Each row comes from the steps of one walk. Every step used is in the known rows, and no mark comes twice. Write the walk behind each row, first mark first.
Known rows:
S M L F Z: [-3.93 -2.80  1.23 -0.11  2.52  1.98 -0.75  1.18 -1.78 -0.62 -1.83  0.05
 -1.31 -2.27 -1.46  2.43  0.63  0.01 -3.06 -0.60 -2.17  0.54 -0.19  3.27]
Z M N F S: [ 0.48  1.72  0.08 -1.05 -1.07  2.01  1.46  1.51  2.19  0.75 -2.17  0.34
 -1.30 -0.67 -2.51 -4.13  0.83  2.65 -4.05  1.31 -0.91 -2.06 -1.75  0.69]
N F Z M L C: [-0.86 -1.09  1.00  3.23  2.69  1.39  0.91 -0.02  0.86 -0.52  0.83  5.46
  3.52 -2.59 -0.27 -2.33  1.75 -2.37 -4.84  1.12 -3.12 -6.04 -0.61  1.51]
L C F S: [-0.70 -2.40  0.80  1.94  0.70  2.42 -3.13 -0.40  3.97  1.66  3.87  1.89
 -2.77 -3.94 -0.41 -1.34 -1.36  3.21 -2.24  6.28 -1.29 -2.23  1.37  1.71]
M C N: [ 2.01 -1.36  1.41  0.91  1.53  1.15 -0.78 -2.02  1.23 -1.04  1.43 -1.87
 -1.80  1.99  0.20 -4.54 -2.73  6.09  5.47  4.03 -2.45  1.60  0.82 -1.02]
Z M N: [ 0.82 -0.82 -0.52 -0.64 -0.56  1.77  1.39  2.49 -1.04  1.14 -0.80 -0.59
 -0.83 -1.70 -0.97 -5.34 -0.21  2.27 -2.14  0.52 -2.85 -2.33  0.71 -0.08]
Z M: [ 0.81 -1.18 -0.82  1.19  2.03  0.40  0.25  2.20  1.32  0.02 -0.01 -0.61
  0.42 -3.05 -0.56 -1.99  0.21  2.43 -1.56  0.35 -0.74 -2.39  0.52 -0.08]
L C N F: [ 2.38  1.89  0.93  3.51  2.13  0.35 -2.92 -1.60  1.24  0.89  3.11 -1.74
  0.98 -2.14 -2.05 -5.62 -1.77  1.97  0.31  3.53 -0.20 -5.25 -1.65  3.04]
S M L: [-1.82 -2.87  0.78  1.12  1.65  0.69 -2.49  3.01 -2.49  2.10  0.86 -0.86
 -0.08 -1.68  0.18  0.48 -0.48  2.59 -2.38  0.53 -3.34  0.48  1.80 -0.54]
Z M N F: [ 1.08  2.10 -0.11  0.01 -0.98  0.57 -0.33  2.14 -0.40  0.92 -2.15  0.33
  1.03 -1.71 -2.78 -6.21  1.26  0.64 -3.50 -0.41 -0.94 -4.92 -1.82  1.50]
L C F S M: [-1.70 -2.85 -0.80  0.21  0.04  1.73 -4.65  1.97  0.52  2.29  4.42  0.18
 -2.12 -4.47 -0.93  1.36 -0.96  1.46 -4.75  5.29 -1.33 -1.71  2.24  1.96]
S M F Z: [-0.98 -2.22  0.31  3.19  2.78  1.06 -0.34  0.78  1.04 -0.09  1.80 -1.14
 -0.34 -0.99  0.04  4.68  1.95  3.23 -4.70 -1.73 -2.31 -3.30  1.29  5.63]
N F S: [ 1.98  1.01  1.66  2.83  1.56  2.17 -0.87 -1.45  5.26  0.33 -0.61 -0.87
 -2.08 -0.64 -1.72 -1.00 -1.04  4.85 -1.02  2.17  0.91 -1.85 -1.63  2.33]
S M: [ 0.91 -1.86 -0.05  1.01  1.20  0.43 -2.25  2.03 -1.15  1.19  1.16 -3.45
 -1.37 -2.21 -0.36  0.36 -1.16  2.87 -2.32 -0.16 -1.13 -1.65  1.25  1.86]
M C F: [-0.18 -2.72  0.34  1.13 -0.64  0.72 -5.24 -0.55  1.61 -0.50  0.89  2.40
 -1.27 -0.88  0.17 -2.57 -1.66  3.48  1.19  4.15 -1.97 -0.98  1.57  0.22]
C F Z M L: [-4.46 -2.35  0.50  0.40  1.81  1.87 -0.99  2.90  0.82  1.57 -1.77  5.97
  0.15 -2.64  0.64  0.42  2.79 -0.46 -3.42  1.84 -4.31 -1.87  0.94 -0.89]
Z M C N F: [ 1.80  1.52 -0.15 -0.68  1.50  0.11 -1.04  0.53  0.30 -1.70 -1.77  0.64
  2.19  1.08 -1.86 -4.61  0.42  2.86  1.99  2.03 -0.24 -1.92 -1.63 -2.01]
M F S: [ 0.87 -1.46  1.48  3.96  2.76  2.22  0.00  0.14  4.81 -0.53  1.84 -0.41
 -1.69 -0.36  0.45  1.71  0.88  7.59 -1.97  2.23 -1.51  0.55  0.03  2.68]
F S M: [ 0.10 -2.49  0.25  0.30  1.11  2.24 -0.21  1.05  1.33  0.83  1.44 -3.37
 -3.37 -1.43 -0.50  2.72 -1.40  4.98 -2.01  1.80 -0.78  0.96  1.41  1.13]
M L: [-0.57 -2.68  1.93  2.86  1.97  1.27 -1.54  0.66  0.87  1.45  0.27  1.02
 -0.19 -0.56  1.09 -2.54 -1.20  3.92 -0.05  2.05 -3.24  0.56  0.97 -0.59]
C N F: [ 1.90  3.24  1.20  3.04  1.94  0.03 -2.05 -0.24  2.14  0.89 -0.62 -2.43
 -0.27 -0.15 -2.30 -4.48 -0.93  4.05  1.99  1.46  0.14 -3.16 -2.27  2.30]
S M N F Z: [ 0.56  0.51  1.07  0.63 -1.69  2.01  0.59 -0.18 -0.65  1.62 -1.09 -1.82
 -1.61 -0.11 -2.45 -1.44 -0.44 -0.22 -4.60 -1.93 -2.01 -4.74 -0.51  6.04]
S M C F: [-1.31 -2.84 -0.66 -0.97 -0.73  0.29 -6.64  2.16 -1.80  0.00  0.90  0.57
 -0.61 -1.48 -0.42 -0.26 -0.94  2.01 -0.92  3.06 -1.63 -0.61  2.34  0.10]
N F Z M L: [-1.02  0.26  1.45  1.76  2.65  1.65  1.30  1.06  1.65 -0.61 -2.90  4.43
  2.05 -0.83 -0.71 -0.65  2.62 -0.47 -3.51 -0.77 -2.22 -3.90 -1.23  0.47]

Which walk is each row?
[-0.53 -3.12  0.22 -1.40  1.93  2.56  1.85 -1.32  1.33 -5.31 -2.58  2.32
 -0.47 -1.31 -1.63 -0.23  0.51  0.21 -0.18  0.82 -1.52 -1.32 -1.03  0.99] => L F Z M C
[-0.27 -0.88 -0.32  1.81  3.20  1.58  1.05  2.40  3.60 -1.05  0.68  0.97
  0.00 -2.12  0.24  2.42  3.02  5.69 -3.80  1.99 -1.58 -0.50 -0.12  0.65] => Z M F S
[-1.57 -1.67 -0.59 -0.31  2.48  1.85  1.69  0.01  1.92 -2.72 -2.66  0.44
 -1.27 -3.41 -2.55  0.07  1.25 -0.77 -2.48 -0.90 -0.35 -2.88 -1.75  3.13] => L F Z M
[-2.46 -2.95  1.34  0.03  1.74  2.60 -0.78  2.56 -0.60  1.79  1.13 -0.83
 -2.03 -0.42  0.73  2.28 -0.73  4.74 -2.60  2.35 -3.30  3.60  1.83 -1.33] => F S M L
[ 1.45  1.23  0.24 -0.46  0.46 -0.28 -3.75  0.33 -2.11 -0.43  0.24 -2.68
  0.68  1.40 -1.91 -2.59 -1.05  3.38  1.81  1.71 -0.11 -1.02 -0.50  0.24] => S M C N F
[ 2.03  0.82  1.94  4.20  1.78  1.72  0.62 -3.28  4.72 -0.79 -0.91  0.24
 -1.21 -0.68 -1.44 -1.66 -0.64  1.37 -1.72 -1.07 -0.49 -5.84 -1.58  5.17] => N F Z
[ 1.51  0.98  2.32  2.75 -0.94  2.62  1.72 -3.12  3.02  0.91 -1.67 -0.29
 -2.17  0.28 -1.76 -4.98 -1.02  1.18 -2.25 -1.08 -2.49 -5.17 -1.25  5.42] => M N F Z
[-0.06 -2.04 -0.07  3.09  0.48  0.59 -5.50  0.22  1.55  1.93  3.45  1.54
 -0.45 -4.82 -0.52 -3.48 -1.34  0.55 -2.43  4.78 -1.60 -4.70  1.55  3.14] => L C F
[ 1.89  1.58  1.49  2.83  2.36  2.06 -0.18 -1.92  4.03  0.85  2.91 -1.80
 -1.32 -0.98 -1.59 -3.52 -1.82  3.95  0.46  4.86  0.13 -2.01 -1.62  1.58] => L C N F S
[-2.41 -1.77  0.80  0.11  2.40  2.38 -0.32  1.71 -2.05  2.52  4.79 -1.00
 -1.49 -1.24  0.98  0.25 -1.07  3.93 -0.74  5.14 -3.84  3.30  1.91 -1.71] => F S M L C N
[-1.30 -4.12  0.58  2.55  3.28  2.57  3.00  0.05  0.53 -0.65  2.67  4.63
  1.52 -2.59  1.43 -1.21  1.06 -1.03 -3.58  2.30 -4.89 -2.87  1.68 -0.46] => F Z M L C
[ 2.60  1.46  1.86  1.72  1.40  0.59 -2.53 -1.78  1.51 -1.44 -0.37 -1.04
  0.09  1.91 -1.14 -5.04 -1.32  4.48  4.32  3.09 -0.19 -0.96 -1.44  0.45] => M C N F
[-0.63 -2.99  0.60  3.61  0.95  2.41 -2.21 -2.23  3.53  0.84  3.49  2.97
 -1.85 -3.62  0.21 -1.61 -1.24 -0.51 -2.75  3.79 -2.64 -5.60  1.61  4.54] => L C F Z
[-1.46 -1.52 -0.09 -2.00 -0.13  3.29  2.70  0.57 -0.02 -1.37 -2.96  0.65
 -1.95 -2.69 -3.13 -2.76  0.95 -0.35 -3.33 -0.99 -2.44 -2.68 -1.53  3.64] => L F Z M N
[-1.69 -1.70 -0.99 -0.05  0.97  1.39 -0.61  1.55  2.79  0.82 -1.03  3.24
 -0.80 -3.19 -0.62  0.57  2.02  0.04 -3.18  0.55 -1.90 -4.84  0.57  1.77] => C F Z M
[-2.72 -2.40 -0.51 -1.34 -2.60  2.54 -3.79  2.17 -1.43  3.91  4.09  0.19
 -3.19 -3.46 -1.13 -1.68 -1.25  1.61 -5.50  5.37 -3.07 -0.95  2.30  2.67] => L C F S M N
[ 0.12  1.37  1.89  3.70  2.87  0.16 -3.28  0.09 -0.35  1.81  2.30  1.32
  1.94 -1.36 -0.85 -5.67 -0.65  1.66  0.25  4.34 -2.26 -2.33 -1.18  0.80] => M L C N F
[ 1.59  0.84  0.24  2.00  2.45  1.33  1.61 -0.16  3.00 -1.53 -2.27  1.21
  0.71 -2.09 -1.83 -0.65  1.23 -0.42 -3.21 -1.55 -0.13 -6.70 -1.91  2.85] => N F Z M
[-3.02 -3.54  1.84  4.01  1.18  2.64 -2.50 -0.83  1.94  1.99  3.15  5.71
 -0.43 -3.12  1.45 -1.84 -0.22 -0.38 -2.81  4.36 -4.89 -3.06  2.22  2.23] => M L C F Z
[-2.57 -1.65 -0.42 -0.84  0.12  1.34 -4.15  3.00  1.15  2.65  1.06 -0.70
 -2.96 -3.04 -0.88  2.84 -0.33  3.60 -3.51  3.16 -0.73  0.30  1.18  1.48] => C F S M
[ 0.39  2.58  0.19  1.23  3.08  1.57  2.29 -0.15  2.32 -0.01 -1.72 -0.02
  0.35 -0.61 -2.29 -1.80  1.28  0.84 -0.17 -0.64 -0.36 -5.15 -2.08  1.95] => C N F Z M
[-4.67 -4.07  0.29  1.66  0.86  1.77 -3.83  1.83 -1.33  2.71  3.52  4.48
  0.27 -3.77  0.60  1.08  0.39 -1.79 -5.19  2.43 -4.69 -3.14  2.78  2.71] => S M L C F Z
[ 1.52  2.85  1.94  1.76  2.07  1.97 -0.26 -1.27  4.66  0.67 -0.14 -2.21
 -2.48  0.78 -1.80 -2.22 -0.74  5.69  1.88  3.02  0.60 -0.29 -2.05  1.14] => C N F S
[ 1.11  1.04  0.86  0.76  1.33  0.97 -2.27  0.87  1.30  1.13 -0.31 -2.76
 -1.65 -0.84 -2.14  1.54 -0.54  3.16 -3.61  1.04  1.31 -1.76 -0.75  2.38] => N F S M
[-1.05 -1.85  1.20  2.84  0.95  2.19 -1.92 -1.02  3.75  1.16  0.07  1.64
 -3.04 -2.11 -0.54 -0.18 -0.10  1.80 -1.30  1.33 -2.10 -3.85  0.76  3.78] => C F Z
[-0.40 -1.42  1.06 -1.44 -1.61  2.89  0.81  1.37 -0.62  2.30  1.11 -3.54
 -4.38 -0.62 -0.84 -0.80 -2.06  4.53 -3.08  1.53 -2.80  1.97  1.68  1.60] => F S M N
[ 2.03  1.21  2.63  0.84  1.18  2.40 -0.30 -3.15  4.50 -1.62  0.28 -0.81
 -2.32  2.62 -0.76 -3.04 -1.86  6.77  4.12  4.81 -0.27  1.64 -1.46 -0.73] => M C N F S
[-1.30 -1.30  1.50  1.45  1.26  1.16 -2.64  1.33 -0.40  1.33  3.09  1.40
  0.82 -2.03 -0.80  0.09 -0.12  1.10 -5.05  3.86 -1.52 -1.26  0.20  1.09] => N F S M L C
[ 0.69 -2.23  0.18  1.56  2.55  2.20  3.75 -0.43  2.54 -0.98 -0.31  0.78
 -1.24 -1.90 -0.12  0.42  0.63  1.04 -2.13 -0.75 -2.05 -4.15  0.58  1.33] => F Z M
[ 0.54 -1.72  0.26 -0.81  0.66  0.57 -2.28  0.89 -2.41 -0.32  1.88 -3.56
 -0.99  1.16 -0.01 -1.23 -2.19  4.63  3.28  2.58 -2.34  1.87  1.70 -1.14] => S M C N
[-3.21 -1.70 -0.47 -0.77  2.85  0.26 -1.92  4.09 -1.97 -1.16 -3.03  1.96
  1.79 -3.15 -1.80 -1.95  2.10  0.96 -2.22  1.20 -1.63  0.38 -1.25 -1.13] => Z M L F
[-1.13 -3.50  0.79 -2.81  0.64  2.26 -2.12 -0.10  0.35 -3.66 -0.40 -1.75
 -3.08 -0.84 -1.70  1.86 -1.57  4.11 -0.65  3.32 -0.06  4.08 -0.10  0.84] => L F S M C
[ 2.50 -0.80  0.85  1.14  1.32  2.23  1.50 -2.22  2.91 -4.13 -1.90  3.16
  0.85  0.27 -0.75 -1.48  0.68  0.13 -1.05  0.10 -0.95 -4.79 -0.97  0.72] => N F Z M C
[-1.60  0.24  1.89  1.11  1.29  1.17 -1.97  2.25  0.25  1.67 -0.73  0.21
 -0.58 -0.46 -1.35  1.44  0.73  3.14 -3.66  1.45 -1.21  0.64 -0.42  0.22] => N F S M L
[ 0.46 -0.80 -1.20  2.72  3.25 -0.35 -0.93  3.50  0.91 -0.66  0.10  0.93
  2.48 -3.03 -0.22  0.47  3.37  3.56 -4.00 -0.02 -1.56 -2.88  0.21  1.58] => Z M F
[ 2.08  1.72  1.88  2.07 -1.35  1.00 -1.81 -0.41  1.17  1.61 -1.43 -1.32
 -1.03 -0.14 -2.66 -6.83 -1.54  2.36 -1.88  0.10 -1.40 -4.33 -1.76  4.14] => M N F
[ 0.04 -1.38  0.08 -0.09 -0.37  3.19  4.60 -0.20  1.15  0.41 -1.34  0.49
 -1.64 -0.89 -0.62 -2.72 -0.04  0.91 -2.63 -0.98 -3.86 -2.88  0.39  2.34] => F Z M N
[-0.63 -1.45  1.07  0.47  2.04  2.31 -0.88 -1.00  4.06 -1.75 -0.89 -1.98
 -4.08 -2.09 -2.41 -0.57 -1.51  4.41 -0.15  2.98  0.33  1.80 -1.76  2.28] => L F S
[-3.58 -2.06  0.54 -1.47  2.80  2.05  0.07  3.16  0.98 -1.47 -2.79  2.46
 -0.69 -2.62 -1.49  0.41  2.13  2.91 -2.36  2.83 -1.46  3.42 -1.49 -2.08] => Z M L F S
[ 1.97 -0.91  0.23  2.79  2.46  1.28 -0.74 -1.07  0.97  1.33  4.69 -2.73
 -0.79 -2.26 -0.30 -4.77 -2.48  3.31  2.07  4.39 -2.15 -2.30  0.87  1.49] => L C N
